Known rows, with every step that occurs:
R -> C -> Q -> N -> M -> U -> Z: [-20   8 -36   0   2  -1   6   5 -27  11 -10   7  -2   1   8 -18 -23 -26
 -16  -2  -9   1  -6]
V -> N -> R -> C: [ -7   2 -11 -20  -2  22   0  -1 -17 -10  -6  -3  -7   0 -27  18   6  19
  -6   6  -1  -7   1]
M -> U -> Z: [ -2   3   5  12  31   7  -9  15   0  -1  10  -7   8   3  34  -2  -1 -30
  11  -2  -6  -4  -3]
M -> U -> G -> F: [ 14  -1  24  22 -11 -13  -9  -6  11   0  -2   1   1   9  -5   3  -3   5
  24  12   9  21  -2]
R -> C -> Q: [  4   8 -52 -12  -4   7 -19  -5 -19   9 -24  11   7   1   9  -7 -16 -16
 -10   3   1 -13  -6]
N -> M -> U -> G: [  5  -8  14  17 -12 -16   0   1  11  -4  12   2 -13  11  16  -4 -20 -19
  -5  -8  -9   9   4]
U -> G: [ 19  -7   6 -12  17 -13 -16 -11   5   3   0  22   7   1   8   8  -4  25
   1  -2  -9   1   3]
F -> M: [  5  -9 -11  -6  25  13  10   4  -9  -1   8  20  14 -23  31  -6  27  13
  -3  -2   0  -6  -9]
R -> C: [ -7   7 -25  -9   9  -3 -18   5 -14  -1 -11  13   9   3  13 -15  -9 -12
 -13   0   1 -12 -12]
V -> N -> M: [  1  -8   8  -8  11   2   3   4   2 -13  11 -29 -16  -5  -9  33  12  -1
 -22  -4   5  -2  19]
M -> U: [  5  -4  -6  21   2   2 -13  13  -2  -6   8 -21  11   6  26   2  -4 -26
  14   0   9  -3   0]
F -> G: [ -3   2  -7 -13  16   4  -6   0  -4   7  -1  20  -1 -10  38  13  -2  14
 -20  11  15 -28   8]
M -> U -> Z -> N -> R -> C: [-19  10   6  10   4  18   0  15  -6   6   8  -6   5  14  -5 -21 -12 -29
  13  -6 -12  -4 -15]
G -> F -> M -> U: [  9  -2  18  18  -7   3  16  -3   4  -4   2   2  -2 -15   1  -2  33   4
  17  14  18  12  -8]
Z -> U: [ -3  -4   7   4   0   1  -8 -10  20 -16  -1 -20   8   4  23   0  10   7
   7  -8   5   2   0]
M -> N: [ 10   1   4  -3  15  -2 -12  26   7  -6   6 -34  16   3  -6  15 -15  -3
  12  -1   3  -6   7]
V -> N -> R -> C -> Q: [  0   2 -28 -21 -10  28   0  -7 -20  -3 -15  -4  -7  -1 -29  22   2  18
  -4   8  -1  -9   6]
Z -> U -> M -> N: [ -5  -1  33   3  10  -2 -11   5  26  -6 -10 -14  20   5  33  -8   3   2
  21  -2   2  25   2]
R -> C -> Q -> N -> M: [-13   3 -45 -10  -8  -7   2  -1 -26   7 -12   8  -3  -2   0  -8 -19 -13
 -25  -3  -2  -8  -2]
C -> Q: [ 25  -2 -42 -10   5  10 -16 -11  -5   6 -11  -6   5  -9  15  24   1 -11
  -3  -3   6 -24  13]
G -> F: [ 18   3  16  -4   1 -11  -6 -15  17  -8  -2  -5 -10  -8 -13  24  24   3
  -2   6  18 -13   9]
U -> G -> F -> M -> N -> R -> C: [  9   3  23 -11 -16  -6  14 -11   4   6 -12  41  -2  -2 -37 -10  -1  49
  18  16  -7  25 -14]
U -> G -> F -> M -> N -> V: [ 15  -2  24  -3  -5 -16   9  -5  12   5  -6  26  -9 -11 -27  -2  15  48
   9  20   4  11   8]

Rows:
[-16   4 -43   4 -16  -5   3   4 -28   7 -11   0  -1   4   4 -15 -26 -23
 -14   1   1   2  -4] | R -> C -> Q -> N -> M -> U
[  8  -6 -42 -16  -5   8  10 -13 -21   2  -1   2   1 -11  -8  27   0  13
  -8  -5  -2 -26  15] | C -> Q -> N -> R
[  5  -4  35   5 -11  -7   9 -25  25  -8  -9  12   1  -1  -1 -10  20  46
  20   5   2  33  -8] | Z -> U -> G -> F -> M
[ 10   0  23  -8  31  -3 -18  18  13   5  -7   5  23  -5  32   3  -1 -10
  11   2   1   9  10] | U -> M -> N
[-14   5 -56 -10  -5  -5  -4   2 -30   9 -18  11  -1  -7  -1 -12 -10  -3
 -26   7   4 -23   8] | R -> C -> Q -> N -> V
[-11   5  -9 -11 -19  16  -1   2  -4   4   7  -5   1  12 -41  -9  -7  -3
  -7 -14  -7 -22 -10] | Z -> N -> R -> C
[ -1   4  31  14   5  10  20   2   8   5   9  -3  -2 -12 -14  -8  34   0
  17   7  11  13 -12] | G -> F -> M -> U -> Z -> N
[ -6   5  25  16  -3   4  22   4   8   4   8   0 -14 -16 -17 -12  40   3
   6  12  12  -2   0] | G -> F -> M -> U -> Z -> N -> V
[ -5   0  12  11  11  -8   5   9   9  -4  16  -4 -14   4  30  -3  -7 -43
 -13 -12 -14  -6   2] | N -> M -> U -> Z
[-13   2 -35   3 -18 -10   2   0 -27  12 -15  12   0   7  -3 -18 -32  -8
  -9   3  -5  14  -6] | R -> C -> Q -> N -> M -> U -> G
[ 20  -5  24  -7   5 -12   6 -20  10   6  -4  36  -2 -12 -11   2  22  45
  10  12   1  18  -4] | U -> G -> F -> M
[ -3  -8  11  11   0   5   3  11   0 -13  12 -39 -12   1  -5  24   4 -12
  -7   1   9  10  15] | V -> N -> M -> U
[ -3  -5  22  17 -18  -6   2  10  13   5  22 -28  -4  16 -23  -7 -17 -19
  -3 -17  -3   8   2] | Z -> N -> M -> U -> G
[ -8   5  20 -14  35   2   4   9  14   5  23  -9  -9   0  -4   1   5 -25
 -23 -23 -19 -20   4] | U -> Z -> N -> M
[  2  -2  41   9 -14  -8   9 -13  28  -7  -8  -3   4   2 -15  -8  10  48
  32   7   1  41  -9] | Z -> U -> G -> F -> M -> N
[ -7  -4  15  19 -17   1   3  15  12   1  25 -42  -5  13 -18  -3 -10 -37
  -6 -19   4  -3   3] | Z -> N -> M -> U
[  3  -6  19   1  -2  -8 -11 -18  22  -8  -6  -1   7   8  13  -5   0  32
  13  -5  -5  19  -3] | Z -> U -> G
[ -9   5  13  10  10  18   1  14   2   3  18 -14   4  10  -1  -6  -2 -27
  14  -9 -10  -9  -6] | M -> U -> Z -> N -> R
[-22  -2 -18 -17   1  -4  16   2 -27  -6   7  18   3  -3 -14  -2  -4  18
 -18  -5  -8 -15  -3] | Q -> N -> R -> C
[  8  -5  28  18 -21 -23   5  -6  17  -4   8   1 -21   9  -1   2 -11 -15
  -2  -2  -2  14   6] | N -> M -> U -> G -> F
[  3   6 -45 -22 -25  16  -3 -16 -17   2 -19  31  -5   3  -6   0 -14   0
  -7  -1 -12 -29  -7] | N -> R -> C -> Q
